In the rows, zero is written as 128.
Known rows, with every step that occurs:
H/G/V: [116 134 133 114 139 102 117 129 128 156 122 126 131 152 102 156 159 115
 135 170 108 119 119  99 151  95 117 155  89 124 129 153 106]
A/V/G/H: [153 114 146 151 130 116 115 145 126 140 172 131 137 137  94 192 152 177
 154 107 158 125 125 105  90  98 166 114 123 124 110 154 113]
V/G/H/C: [172 121 158 106 119 146 160 149 135 103 147 122 105 138 111 140 120 164
 147  88 164  94 129 113 126 107 158 101 135 132  89 146 131]
V/G/H/C/E/S: [171 161 159  79  97 182 136  97  84 115 151  96  53 170 126 157  65 185
 151  87 164  81 137 141 176  90 184  69 149 194  99 169  92]
E/S/U: [116 163 117 114 105 166 124  95  96 168 116  96 100 156 128 156  94 164
 144  98 113 117 132 134 137 111 139  74 138 185 105 141  52]
N/W/H: [ 75 155  94 155 128 137 155 156 100 118 121 127 131 117 135 129  91 154
  97 124 146 116 103 101 142 141 105 113 107 107 149 162 170]
A/V: [113 124 138 146 130 110 108 124 119 164 137 118 133 136 112 184 145 157
 136 122 133 145 117 119 112 104 166 122 125 120 118 138 106]
L/G: [110  72 134 161  95 140 134 144  99 127 132 131 122 116 109 137 151 138
 132 119 123 124 127 123 120 130 123 151 122  97 136 157 117]
H/K/P: [107  90 100  89 132 107 134 135 102 163 141 137 124 117 118 102 166  63
 118  88 115 120 146 147 144 173 138 135 102 139 154  99 150]
A/V/G: [105  86 141 188 106 117 120 147 106 151 145 136 137 149  98 205 161 178
 136  95 129 131 138 123  88  91 184 126 112 109 120 163  86]
S/H/G/V: [ 97 128 128 112 118 113  94 118 125 160 107 116 109 161 101 178 163 140
 134 163 118 121  99 109 149  91  93 135 106 157 118 134  81]
S/H/W: [138 115 107 111 116 143 117 145 130 115  66 112  91 142 153 149 140 167
 139 100 135 134  96 124 128 122  99  97 119 162 135 132  98]
V/G/H/W: [193 107 119 114 139 135 141 177 139  84 120 132 128 135 135 134 146 155
 160  90 148 111 124 107  99 116 122 112 102 138 139 168 127]
E/C/H/K/P: [ 80  99  94  60 116 124 120 113  72 161 121 108  78 143 135 111 131  98
 125  86 143 105 155 177 193 153 129  96 114 209 152  75 118]
U/S/H: [ 95 134 117 121  94 161 108  95 128 151 122 120  89 159 125 173 116 174
 132 111 119 123 105 159 120 110 106  75 158 189 119 104  65]
C/H/G: [133 154 114 111 145 134 114 109 134 129 122 125 126 143 134 124 123 130
 133 172 153  97 120 131 143 144 113 129 124 166 120 129 123]
G/H/C/E/S: [177 192 157  41 121 178 125  77  99 125 143  81  47 160 142 133  53 164
 156 107 168  97 115 136 198 104 170  67 160 209  98 141 112]
P/K: [129 103 126  94 137 117 126 129 123 138 129 141 126 111 117 120 138 115
 101  92 105 110 142 126 114 140 132 142 141 124 138 118 143]
S/H: [107 126 122 129 106 145 108 120 124 138 112 119 103 138 128 153 131 154
 125 123 136 129 111 140 129 128 106 109 145 156 118 112 103]
V/G/H/W/N: [168 122 108 151 127 153 167 182 135  92 113 115 131 140 129 138 126 182
 155  84 132  76 129 101  98 126 101 115 102 118 128 191 147]
S/H/K/P: [ 88  89  96  90 112 123 119 124 100 171 125 127 102 127 118 126 169  92
 118  82 124 124 130 157 144 169 111 112 115 166 141  80 124]
C/H/G/V: [ 94 130 127 109 122 112 109 115 115 148 123 120 112 164 115 159 148 136
 140 175 140 101 128 112 147 124 108 135  97 154 125 144  83]
E/S/H/K/P: [ 83 107  92  82  97 139 112  97  73 197 124 111  83 147 119 135 148 112
 120  75 115 108 135 171 161 170 112  87 119 200 142  91  96]
U/S/H/K/P: [ 71  95  90  82  98 140 116 102  99 188 135 129  82 153 116 147 156 114
 120  71 110 114 127 180 137 152 120  79 128 198 140  76  86]
E/S/H/K: [ 91 127  89 112  94 150 111  97  91 164 118 104  89 160 124 142 147 146
 141 103 119 120 114 181 151 154 112  72 133 198 141  99  93]
V/G: [125  98 131 168 106 135 141 151 112 119 136 143 135 144 111 153 139 150
 125 103 128 116 144 131  98 116 146 134 119 114 130 159 109]
E/S: [124 153 125 122 114 146 123  99 101 151 126 110 108 147 130 135 102 147
 132 118 119 118 132 139 143 131 129 103 127 161 124 134 101]
W/H: [106 134 112 125 135 142 151 161 120 128 127 124 111 126 137 120 124 117
  99 119 146 128  88 124 124 133 120 123 113 111 142 136 151]
A/V/G/H/C: [155 118 170 122 127 130 143 147 130 138 156 114 107 144  97 199 135 190
 158  83 168 112 115 105 113  81 200  93 128 125  77 159 108]
G/H: [171 154 136  92 153 126 123 129 147 114 156 125 129 116 123 113 120 125
 149 133 155 120 117 110 129 134 108 114 137 145 124 115 157]
H/C/E/S: [131 168 151  75  98 178 128  79  79 141 111  85  46 171 149 151  57 167
 135 101 144 101 127 153 201  99 188  77 151 190 106 153  86]

Rows:
[122 180 144  67  88 199 131  74  75 158 106  71  40 183 149 168  48 184
 143  80 139 104 122 142 195  80 197  50 163 212  83 154  37] : H/C/E/S/U
[111 165  92 122  77 195 119  99  79 135  63  70  54 184 162 167  65 216
 139  92 126  90 110 152 175 112 106  70 134 209 134 178  74] : C/E/S/H/W/N
[135 189 118  87 107 176  76  62  93 158 109  98  71 177 133 158  82 163
 134 162 131 108 103 157 192  98 129  99 152 227 125 142  79] : C/E/S/H/G
[200 138 118  75 163 130 128 159 153  94 113 112 117 121 150 112 133 141
 162 112 151 125 102 101 127 127 105 109 111 152 141 141 147] : G/H/W
[111 150 138  79 114 176 158 142 101 115 113 100  49 149 154 132  77 137
  96 102 169 116  85 130 182 101 178  98 134 140 120 146 139] : W/H/C/E
[168 122 138 133 132 133 136 149 132 105 165 138 137 130 108 135 135 147
 150 112 149 107 138 118 102 119 124 120 131 134 122 147 136] : V/G/H
[129 168 115  81 142 143 101 100 118 136 102 101  94 159 136 131  97 146
 139 167 142 105 122 146 189  98 115 113 130 211 126 116 113] : E/C/H/G
[116 143 147  81  86 171 119  95 102 123 100  96  45 159 142 165  80 176
 127 106 163 117 105 147 185  95 159  85 165 189  93 123  86] : S/H/C/E
[187  83 127 109 128 143 133 174 125  96 122 114 110 111 130 124 155 140
 163 105 148 123 106  99 121 132  97 132 108 119 148 169 135] : L/G/H/W
[ 82 137 124 105 104 137  97  97 128 179 116 120  91 187 100 199 142 162
 142 151 100 114  97 131 141  76  98 104 117 185 117 134  42] : U/S/H/G/V
[132 113 104 108 119 135 127 142 120 102  87 110 101 144 166 132 129 160
 142 110 157 112 127 131 125 151 114  97 109 162 137 140  96] : C/H/W
[ 81 175 122 104 106 172 164 136  81 105 106 104  69 141 155 139  43 177
  98 106 176 103  98 115 199 105 163  89 126 140 128 178 158] : N/W/H/C/E
[ 71  42 145 163  76 116 130 152  80 142 135 126 113 138  90 174 176 139
 137 115 111 128 134 101 129 109 116 158  98  84 139 174  79] : L/G/V
[101 141 121  98 113 143 113 106  96 122 110  99  78 153 143 136  93 163
 139 125 154 114 136 158 174 109 120  90 145 201 126 104  99] : E/C/H
[102 186  91 139 157 139 145 152 116 129 110 129 147 123 127 119  94 137
 102 164 142 104  88  93 155 125 104 138  94 114 150 175 189] : N/W/H/G
[ 95 169 126  85  93 153  72  67  75 176 111  93  57 199 115 192 106 169
 141 158 121 105 108 136 197  75 118 106 124 220 126 158  43] : C/E/S/H/G/V
[ 78 157 120 128 120 152 184 158 104 115 103 111 100 123 141 135  73 175
 100  99 161 105  96  98 166 123 140  93 111 106 119 167 171] : N/W/H/C
[ 77 196 118  99  91 190 159 106  50 131 103  87  51 162 151 153  19 196
 103  96 166  93 100 126 212 107 167  67 127 168 127 188 126] : N/W/H/C/E/S
[109 173 135  72 101 195 151 115  70 139 111  83  32 172 156 140  51 157
 103  91 164 103  92 148 197 102 179  71 133 175 121 158 112] : W/H/C/E/S
[ 89 146 127  80 124 121 101 108  96 152 104  99  83 178 117 162 122 151
 143 165 131 105 128 127 194  73 110 118 101 199 128 131  80] : E/C/H/G/V
[ 63 159 102 139 135 115 140 159 100 144 116 128 137 142 110 152 118 141
 107 160 128 111  95  74 162 101  98 140  66 105 150 189 152] : N/W/H/G/V
[111 150 141  96  86 170 129  90 102 161  91  85  54 162 134 164  89 193
 132  90 143 105 108 146 165 111 137  64 149 188  85 121  74] : E/S/H/C
